Every row comes from one small tree of marks. Brackets hold a mark, then the marks that hang from it, in alphabetical order. Every link used is in the known rows. Which tree was each row made from?
Known rows
[J [D B Z] Q R]: [-46.4  32.5  14.4  32.0 -27.0  13.4  -2.3  53.7 -19.1   8.3   1.5  11.2
 -11.3 -34.8  50.0  69.3 -21.1]
[A R]: [ -4.4  18.8  15.0 -22.0  16.8  -6.7   0.2 -21.6   3.0 -18.8  24.3   3.3
   3.9 -34.0  16.6  -1.1  -3.8]
[A [Q [J [D Z]]] R]: [-35.0  45.0  43.3 -14.8 -15.1  12.6  -7.2 -23.6   5.1  32.0  43.7  20.1
  14.5 -50.3  51.8  19.4 -29.4]
[A [Q J] R]: [-15.2  46.6  42.1 -43.6 -14.4  13.2  -7.9 -66.2  42.1  11.9  43.8   3.7
  17.4 -63.7  72.1   5.5   1.6]
[B [D J Z] Q]: [ 33.7  -9.3  21.1  17.2 -10.7  31.1  64.2 -16.4  -9.1  17.2  -7.4  33.0
 -44.9 -10.6  46.7 -56.1  17.1]
[B [D Z] Q]: [ 23.8  -2.0   6.0  25.2 -10.3  25.6  67.1  12.2 -18.8  42.0 -25.3  14.2
 -11.3  -2.8  30.2 -27.0   8.0]
[D [J Q R] Z]: [-12.8  -3.1  21.1 -35.7  13.6  41.5  -4.8  12.0  15.6 -11.8  21.5  40.3
 -34.3 -59.8  84.3   0.1  24.8]
[Q [J D R]]: [-38.5  28.5  13.7  -6.6 -45.9  32.3 -37.7  -9.3  14.4 -20.3  62.6  19.2
   8.2 -33.9  23.1  -8.5 -31.3]
[Q [J D]]: [-24.8  22.6  15.4   4.6 -50.1  10.5 -28.2 -15.1   5.5   2.9  39.2   6.1
  11.4  -1.2   4.2  -4.3 -42.6]
[J [D [B Q]] R]: [-24.8  49.6  21.9  33.2 -57.8   0.8   8.0   5.2  -5.9 -14.5  12.1   2.8
 -27.0  -6.5  47.9  12.7 -29.5]
[Q [J [D Z] R]]: [-24.0  19.8  19.4   1.6 -21.5  49.4 -29.2  16.7   1.7   3.5  47.2  30.0
  16.7 -32.7  19.8  -8.2 -23.6]
[Q J]: [  3.6  13.4  22.3 -19.0 -24.0  27.5 -18.7 -28.0  25.9   7.6  22.3   0.2
  24.1 -13.1  19.4 -15.3  -2.0]
[B [D Z] [Q J]]: [ 27.9  11.7  28.7   8.9 -35.2  48.7  49.1 -18.5   8.1  48.9  -3.1  12.1
  12.2 -15.2  48.4 -40.5   7.7]
[D B]: [  5.6  17.8  16.5  36.2 -17.5  -3.9  13.2   2.8  -1.3  -0.5 -18.4 -18.8
   4.6   6.9  -1.6  27.1   4.1]
[B D Q]: [ 12.7   8.7   2.0  19.7 -35.7   8.3  55.9 -19.1  -7.4  14.9 -10.1   3.9
 -21.1  -5.1  34.5 -26.1  -0.3]
[A [Q J]]: [-11.7  28.0  28.1 -21.1 -31.8  16.6  -8.9 -43.9  40.6  31.5  19.6  -0.4
  14.7 -31.6  54.6   7.9   4.4]
[Z [D [B Q] J]]: [ 24.7  37.3  48.4  34.0 -73.3  -4.0  42.4 -47.8   7.4 -12.3  20.3  13.6
 -43.7  34.4  52.6 -38.4  12.5]

Which tree is each row?
[-14.7  16.2  15.8  64.0 -17.5  -5.5  12.2  44.4 -37.1  21.5 -19.0  -0.5
   0.8  21.8 -24.2  37.3 -27.9] : [J [D B Z]]
[ 13.3  45.7  45.2  26.6 -70.1  19.3  32.1 -44.0  17.0 -38.4  43.7  28.7
 -47.1  -0.2  71.8 -42.0  23.2] : [Z [D [B Q] [J R]]]
[ 15.5  47.0  33.5  43.2 -69.0 -13.5  44.4 -23.1  -3.6  11.0   0.7  -5.4
 -12.8  40.8  32.1  -9.0   2.5] : [Z [D [B Q]]]
[-15.7  -4.3   3.7   4.3 -31.7  13.2  34.8 -24.8   3.7  -9.1  15.1  21.4
 -49.7 -43.4  61.0  -2.8  12.0] : [B [D [J Q]]]
[-41.6  71.1  51.7  13.5 -58.3  -6.3  -6.6 -48.8  19.1   8.9  42.5  -9.9
   8.6 -45.9  53.9  43.0 -34.2] : [A [Q [J [D B]]] R]
[-61.4  42.5  10.4  23.8 -51.4  -2.3 -10.3  27.2  -7.5 -16.9  16.1   0.4
 -21.6 -37.2  54.5  64.8 -26.7] : [J [D B] Q R]
[-25.3  38.2  35.5  18.2 -63.5  16.3  12.5 -23.6  16.3 -39.1  47.1  26.2
 -41.6 -29.7  79.3   9.6  23.9] : [Z [D B [J Q R]]]
[-12.3  -9.2   7.5  -1.7  -3.1  52.1  35.8   9.0   3.3  -8.1  22.2  45.8
 -40.5 -72.5  75.2  -5.4  28.5] : [B [D [J Q R] Z]]
[-25.4  43.7  29.7 -22.1 -63.7  29.4 -22.2 -26.2  21.4  -8.4  53.1  20.5
  -5.1 -28.4  70.7 -29.2 -35.3] : [B [Q [J D R]]]
[ 29.5  22.3  35.7  27.0  -9.6   9.5  38.7  16.7  -5.8  37.2 -44.7  -7.6
  -0.1  17.7  33.6   9.7   7.9] : [D [B Q] Z]
[-43.2  36.5  22.0   1.7 -58.2   2.3 -20.5 -29.0  17.3  26.4  37.3   5.4
   2.8 -19.0  39.0  17.5 -34.7] : [A [Q [J D]]]
[ -2.9 -17.1   9.3  10.7  -6.5  29.7  45.7   4.5  -7.8  17.0   0.0  31.5
 -40.1 -41.6  54.4  -2.3  19.9] : [B [D [J Q] Z]]
[-51.9  14.4   0.2  -6.5  -7.1  17.3 -12.2  49.7 -18.0   7.2  18.8  30.4
 -14.9 -42.7  52.8  40.4 -24.4] : [J [D Z] Q R]
[-22.4  32.4  25.8 -29.7 -29.6  43.3 -20.5 -37.7  50.3   7.6  44.3  12.0
  10.9 -64.7  76.5   0.6  15.4] : [A [Q [J R]]]
[-53.9  44.2  20.1  -8.4 -54.6  27.1 -27.8 -27.5  28.8   3.2  59.9  20.1
  -3.0 -53.9  61.4  12.1 -25.3] : [A [Q [J D R]]]
[-41.6  32.3  25.5  -2.1 -31.2  42.9 -19.2   4.3  16.9  31.0  42.5  30.2
   7.5 -50.8  54.3  13.6 -17.6] : [A [Q [J [D Z] R]]]
